Each row was made from one small tree. The marks that hang from a mark follow it in brackets, in the order of their numbers. Every link used is in the known rows. Write each row's tree.
Known rows
J143(J358(J357(J694))): [-0.469 -1.532  0.998 -0.100  0.380  0.019 -0.663  0.075  0.097  4.025
 -0.479 -1.856  0.729 -2.729  0.410 -1.509 -4.415  0.438  0.421  0.255
 -0.699 -0.363  0.173]
J143(J358(J357 J829)): [ 0.401 -0.626  0.703 -0.332 -1.207 -0.152 -0.111  0.351  0.776  3.904
  0.312 -1.638  0.119 -3.209 -1.706 -1.412 -5.402  0.043  0.912  0.895
 -1.834  0.522  2.421]
J357(J358(J829) J694): [-0.761 -0.805  0.247 -1.023 -0.104  0.407 -0.758 -0.298 -0.683 -0.844
 -0.298 -1.457  0.679 -1.396 -0.919  0.756 -0.843 -0.735  0.567  0.306
 -1.490 -1.983  1.595]
J292(J358(J143 J357(J694))): [ 1.862 -1.849  0.188  0.127 -0.315  0.203 -1.195  0.694 -0.422  2.469
 -0.279 -1.313 -0.985 -2.827  2.458 -1.626 -6.113  1.682 -0.172 -0.188
 -0.718 -0.261  0.890]
J358(J292 J357(J694)): [ 0.604 -1.984  0.640  0.025  0.266  0.428 -1.036 -0.458 -0.358  2.253
 -0.266 -2.467  0.206 -1.962 -0.526 -2.197 -4.591 -0.572  0.803 -0.561
  0.222 -0.334  2.692]
J292(J358(J143) J389): [ 1.712  0.746 -0.151 -0.303 -1.219  0.354 -0.361  1.023  0.594 -0.197
 -0.303 -0.087 -0.842 -2.227  2.848  1.366 -4.317  1.815  0.082  0.445
 -0.292  1.242  0.153]
J337(J389): [ 0.110  0.104  0.351  0.667 -0.661  0.770 -0.031 -0.066 -0.392  2.063
  0.738 -0.096 -0.024  0.152 -1.340 -0.458  0.191  1.073 -0.773 -0.147
 -0.305 -0.304 -0.783]
J292(J358 J389): [ 0.368  0.833 -0.779 -0.405 -0.791  0.038 -0.079  0.646  1.059 -1.293
 -0.196 -0.595 -0.763 -1.328  2.635  2.075 -2.100  0.732  0.655  0.573
  0.950  0.702  1.772]
J389(J337): [ 0.427 -0.234  0.233 -0.012  0.472  0.369  0.620  0.101 -0.436  0.508
 -0.222 -0.285 -0.733 -0.769 -0.876 -0.347  0.162 -0.346 -0.148 -0.533
  0.065 -2.393 -0.639]
J358(J143 J357): [ 2.358 -1.050  0.900  0.525 -0.072  0.052 -0.249  0.556 -0.010  3.003
 -0.057 -0.225 -0.435 -2.027 -0.012 -2.195 -4.804  1.523 -0.294 -0.244
 -1.066  0.841 -0.866]
J358(J143 J292(J389)): [ 1.667  0.687  1.021 -0.259 -0.945  0.776 -0.357  0.335 -0.062  0.950
 -0.200 -0.649  0.036 -2.383  0.524  0.606 -4.712  0.438  0.541  0.002
 -0.312  1.730  0.357]
J292(J358(J357(J694))): [ 0.508 -1.697 -0.146  0.014  0.057 -0.106 -0.677  0.252  0.334  1.278
 -0.316 -1.867 -0.865 -1.950  2.105 -1.401 -4.031  0.592  0.304 -0.136
  0.373 -0.797  2.448]
J694(J357(J358(J292 J829))): [-1.169 -1.031  0.133 -0.895 -1.463  0.464 -0.120 -0.133  0.101  0.530
 -0.282 -2.010  1.161 -2.418 -2.603 -1.341 -1.153 -2.333  1.137  0.833
 -0.949  0.337  3.866]
J358(J292 J357 J829): [ 1.396 -1.042  0.294 -0.209 -1.260  0.325 -0.419 -0.156  0.256  2.417
  0.575 -2.087 -0.196 -2.551 -2.159 -1.825 -5.853 -1.222  1.295  0.017
 -0.960  0.564  5.033]
J143(J358(J292 J357(J694) J829)): [ 0.020 -1.626  0.834 -0.748 -1.094  0.601 -1.175 -0.441 -0.019  4.161
  0.102 -3.394  0.652 -4.211 -1.823 -1.787 -7.676 -1.045  1.312  0.351
 -1.493 -0.056  4.056]
J357(J358(J292)): [ 0.363 -0.512 -0.182 -0.548 -0.298  0.084 -0.136 -0.383  0.257  1.089
 -0.275 -1.037  1.531 -1.419 -2.634  0.123 -1.361 -1.951  0.428  0.105
  0.407  0.228  2.188]
J694(J357(J358(J143 J292 J829))): [ 0.279 -1.104  0.766 -0.773 -1.740  0.609 -0.242  0.138 -0.444  1.893
 -0.249 -1.519  1.219 -3.292 -2.784 -1.444 -3.260 -1.040  0.745  0.810
 -2.036  0.614  2.079]
J358(J143 J292(J389) J357 J829): [ 2.773 -0.442  1.148 -0.435 -1.556  0.736 -0.501  0.543  0.343  2.124
  0.265 -1.894 -0.486 -4.254 -0.428 -0.810 -8.525  0.564  1.468  0.234
 -1.683  1.614  3.204]
J357(J358(J143 J292) J694): [ 1.030 -1.157  1.131 -0.565  0.047  0.676 -1.069 -0.352 -1.272  1.386
 -0.608 -1.421  1.449 -2.468 -1.131 -0.189 -3.825 -0.642  0.086 -0.202
 -0.795 -0.398  0.142]
J358(J357 J829): [ 1.082 -0.743 -0.004 -0.075 -0.663 -0.085 -0.071  0.288  0.554  1.237
  0.535 -1.364 -0.696 -1.874 -0.975 -1.412 -3.674  0.262  0.732  0.252
 -1.419  0.076  2.951]

Which tree is each row?
[ 1.903 -0.266  0.472 -0.434 -1.831  0.781 -0.720  0.030 -0.663  0.953
  0.599 -0.999 -0.036 -2.436 -1.755 -0.742 -5.642 -0.390  0.577  0.060
 -1.853  0.517  2.494] : J358(J143 J292 J829)
[-1.099 -1.007  0.158 -0.520 -0.478  0.167  0.120 -0.376  0.087  1.257
 -0.704 -1.574  1.601 -1.806 -2.144 -1.477  0.331 -2.070  0.711  0.536
  0.278  0.664  1.890] : J694(J357(J358(J292)))
[ 0.314 -1.668  0.660 -0.170  0.064  0.346 -0.767  0.057 -0.368  0.713
  0.138 -2.197 -0.598 -1.846  0.291 -1.449 -3.744  0.326  0.878 -0.097
 -1.487 -1.202  2.548] : J358(J357(J694) J829)
[ 1.603 -1.822  1.102 -0.142 -0.351  0.559 -1.093  0.386 -0.854  1.933
  0.057 -1.724 -0.727 -2.924  0.284 -1.742 -5.977  1.423  0.480 -0.292
 -2.497 -0.710  0.919] : J358(J143 J357(J694) J829)
[-0.345 -1.304  1.023 -0.479 -0.425  0.232 -0.710  0.007  0.163  3.353
  0.008 -2.569  0.245 -3.378 -0.453 -1.219 -5.779  0.337  0.862  0.455
 -2.004 -0.738  2.186] : J143(J358(J357(J694) J829))
[ 1.702 -1.908  1.293 -0.263 -0.951  0.876 -1.431 -0.133 -1.174  2.685
  0.294 -2.552 -0.140 -3.549 -0.599 -2.234 -8.168  0.222  0.843 -0.398
 -2.184 -0.100  3.100] : J358(J143 J292 J357(J694) J829)
[ 2.787 -1.228 -0.165  0.299 -0.976 -0.116 -0.492  0.916  0.524  3.083
 -0.005 -0.481 -0.964 -2.726  1.163 -1.753 -6.272  1.673 -0.360  0.107
 -0.646  0.953  1.188] : J292(J358(J143 J357))
[ 1.078 -1.254  0.907 -1.007 -0.909  0.912 -1.222 -0.250 -1.327  0.745
 -0.115 -1.844  1.068 -3.045 -2.188  0.057 -4.910 -0.845  0.625  0.038
 -1.990 -0.657  2.331] : J357(J358(J143 J292 J829) J694)
[ 0.929  0.000  0.909 -0.739 -1.698  0.553 -0.365  0.266  1.397  3.642
  0.071 -2.723  0.379 -4.838 -1.117 -0.168 -8.032 -0.622  1.955  1.044
 -1.058  1.744  4.193] : J143(J358(J292(J389) J357 J829))
[ 0.516 -1.017  1.193 -0.354  0.247  0.639 -0.955 -0.114  0.129  1.385
 -0.531 -2.611 -0.049 -2.672  1.192 -0.589 -5.008 -0.210  1.323 -0.263
  0.514  0.365  2.458] : J358(J292(J389) J357(J694))
[ 2.849 -1.037 -0.225 -0.134 -1.835  0.175 -0.622  0.976  0.447  2.538
  0.613 -1.121 -1.385 -3.311  0.610 -1.607 -7.430  1.446  0.227  0.368
 -1.943  0.723  3.280] : J292(J358(J143 J357 J829))
[ 2.015 -0.456  0.443 -0.864 -1.660  0.600 -0.626  0.139 -0.549  1.593
  0.239 -1.014  1.035 -2.936 -3.019 -0.110 -5.258 -1.009  0.616  0.578
 -1.848  0.372  2.553] : J357(J358(J143 J292 J829))
[ 0.815  0.308  0.365 -0.428  0.001  0.920  0.497 -0.086  0.066  0.347
 -0.446 -1.368 -0.420 -2.099 -0.855  0.654 -2.455 -1.037  0.899 -0.415
  0.905 -1.270  1.384] : J358(J292(J389(J337)))
[ 2.075 -1.773  0.333 -0.225 -1.260  0.562 -1.310  0.681 -0.475  1.951
  0.175 -2.055 -1.312 -3.484  1.631 -1.480 -7.534  1.580  0.388  0.104
 -2.028 -0.746  2.956] : J292(J358(J143 J357(J694) J829))
[ 0.532 -1.839  0.467 -0.401 -0.594  0.663 -1.091 -0.401 -0.467  1.712
  0.208 -3.152 -0.232 -2.782 -0.960 -1.908 -5.968 -0.875  1.356 -0.325
 -1.069 -0.723  4.664] : J358(J292 J357(J694) J829)
[ 1.920  0.669  0.666 -1.164 -1.550  0.799 -0.555  0.335  0.223  0.401
 -0.175 -1.175  0.730 -3.811 -1.674  1.555 -5.427 -0.372  1.138  0.744
 -1.612  0.977  2.268] : J357(J358(J143 J292(J389) J829))
[-0.251  0.221  0.262 -0.848 -1.902  0.567 -0.463 -0.294  0.334  2.653
  0.535 -1.994  0.943 -2.958 -2.272  0.035 -5.049 -1.448  1.174  0.827
 -1.240  0.691  3.408] : J143(J358(J292 J829))
[ 1.360 -0.373  0.826 -0.055 -0.286  0.313 -0.223  0.048  1.052  1.668
 -0.248 -1.801 -0.038 -2.718  0.118 -0.247 -5.126 -0.348  1.340 -0.005
  0.716  1.634  2.896] : J358(J292(J389) J357)
[ 1.572 -0.933 -0.988 -0.164 -1.399 -0.142 -0.313  0.727  0.958  1.377
  0.530 -1.605 -1.304 -2.465  0.419 -1.094 -5.190  0.336  0.844  0.451
 -0.891  0.098  4.747] : J292(J358(J357 J829))
[-0.373 -1.134  0.437 -0.797  0.331  0.476 -0.772 -0.676 -0.716  0.480
 -0.724 -1.630  1.590 -1.493 -1.604  0.227 -1.584 -1.833  0.583 -0.186
  0.288 -0.937  1.810] : J357(J358(J292) J694)
[ 1.932 -0.273 -0.590 -0.449 -0.928  0.563  0.358  0.998  1.107  0.863
 -0.056 -2.016 -2.212 -3.915  0.878 -0.295 -5.850  0.529  1.137  0.147
 -0.388 -1.574  4.394] : J292(J358(J357 J829) J389(J337))
[ 2.722 -0.254 -0.128 -0.212 -1.978  0.410 -0.519  1.296  1.120  1.301
  0.059 -1.175 -1.520 -4.220  2.096  0.022 -7.956  2.083  0.882  0.563
 -1.616  1.298  3.012] : J292(J358(J143 J357 J829) J389)
[ 0.044 -0.874  0.750 -0.315 -0.272  0.123  0.152  0.402 -0.223  1.512
 -0.879 -0.071  0.999 -1.880 -0.616 -1.280  0.071  0.403 -0.219  0.567
 -1.149  0.752 -2.066] : J694(J357(J358(J143)))
[ 1.655  0.641 -0.164 -0.658 -2.105  0.634 -0.569  1.090  0.417 -0.869
  0.147 -0.510 -1.241 -3.042  2.264  1.853 -5.486  1.602  0.646  0.797
 -1.376  1.039  2.022] : J292(J358(J143 J829) J389)
[ 2.632 -1.178  0.716 -0.071 -1.569  0.558 -0.725  0.303 -0.137  3.311
  0.626 -1.945 -0.247 -3.435 -1.749 -2.248 -7.976  0.190  0.876  0.052
 -1.970  0.929  3.348] : J358(J143 J292 J357 J829)
[ 2.284  0.642  0.685 -0.685 -1.227  1.392 -0.130  0.371 -0.476  0.517
  0.149 -1.554 -0.822 -3.765 -0.919  0.517 -6.004 -0.063  0.963 -0.203
 -1.425 -1.238  1.651] : J358(J143 J292(J389(J337)) J829)
[ 0.139 -0.440  0.772 -1.025  0.851  1.076 -0.185 -0.219 -0.398  0.175
 -1.203 -2.153  0.684 -3.027 -0.639  1.234 -1.956 -1.680  0.951 -0.434
  0.667 -2.773  1.343] : J357(J358(J292(J389(J337))) J694)
[ 2.576 -1.063  0.824  0.114 -1.015  0.149 -0.385  0.718 -0.094  2.815
  0.434 -0.739 -0.842 -2.551 -0.767 -1.889 -5.833  1.315  0.440  0.096
 -2.461  0.479  1.277] : J358(J143 J357 J829)
[ 2.049 -1.205  0.585 -0.144 -0.297  0.434 -1.094  0.907  0.261  1.525
 -0.659 -1.559 -1.112 -3.581  3.524 -0.066 -6.779  2.235  0.469 -0.015
 -0.493  0.391  0.564] : J292(J358(J143 J357(J694)) J389)
[ 1.025 -1.165 -0.160 -0.215  0.598  0.605 -0.144  0.644  0.561  1.128
 -0.905 -2.221 -1.680 -3.294  2.718 -0.238 -4.556  0.894  0.678 -0.475
  0.634 -2.510  2.139] : J292(J358(J357(J694)) J389(J337))
[-1.271 -0.833 -0.096 -0.786 -0.788  0.153  0.327  0.178  0.226 -0.294
 -0.355 -1.200  0.683 -1.663 -1.396 -0.585  1.050 -0.958  0.791  0.967
 -1.522 -0.188  1.693] : J694(J357(J358(J829)))
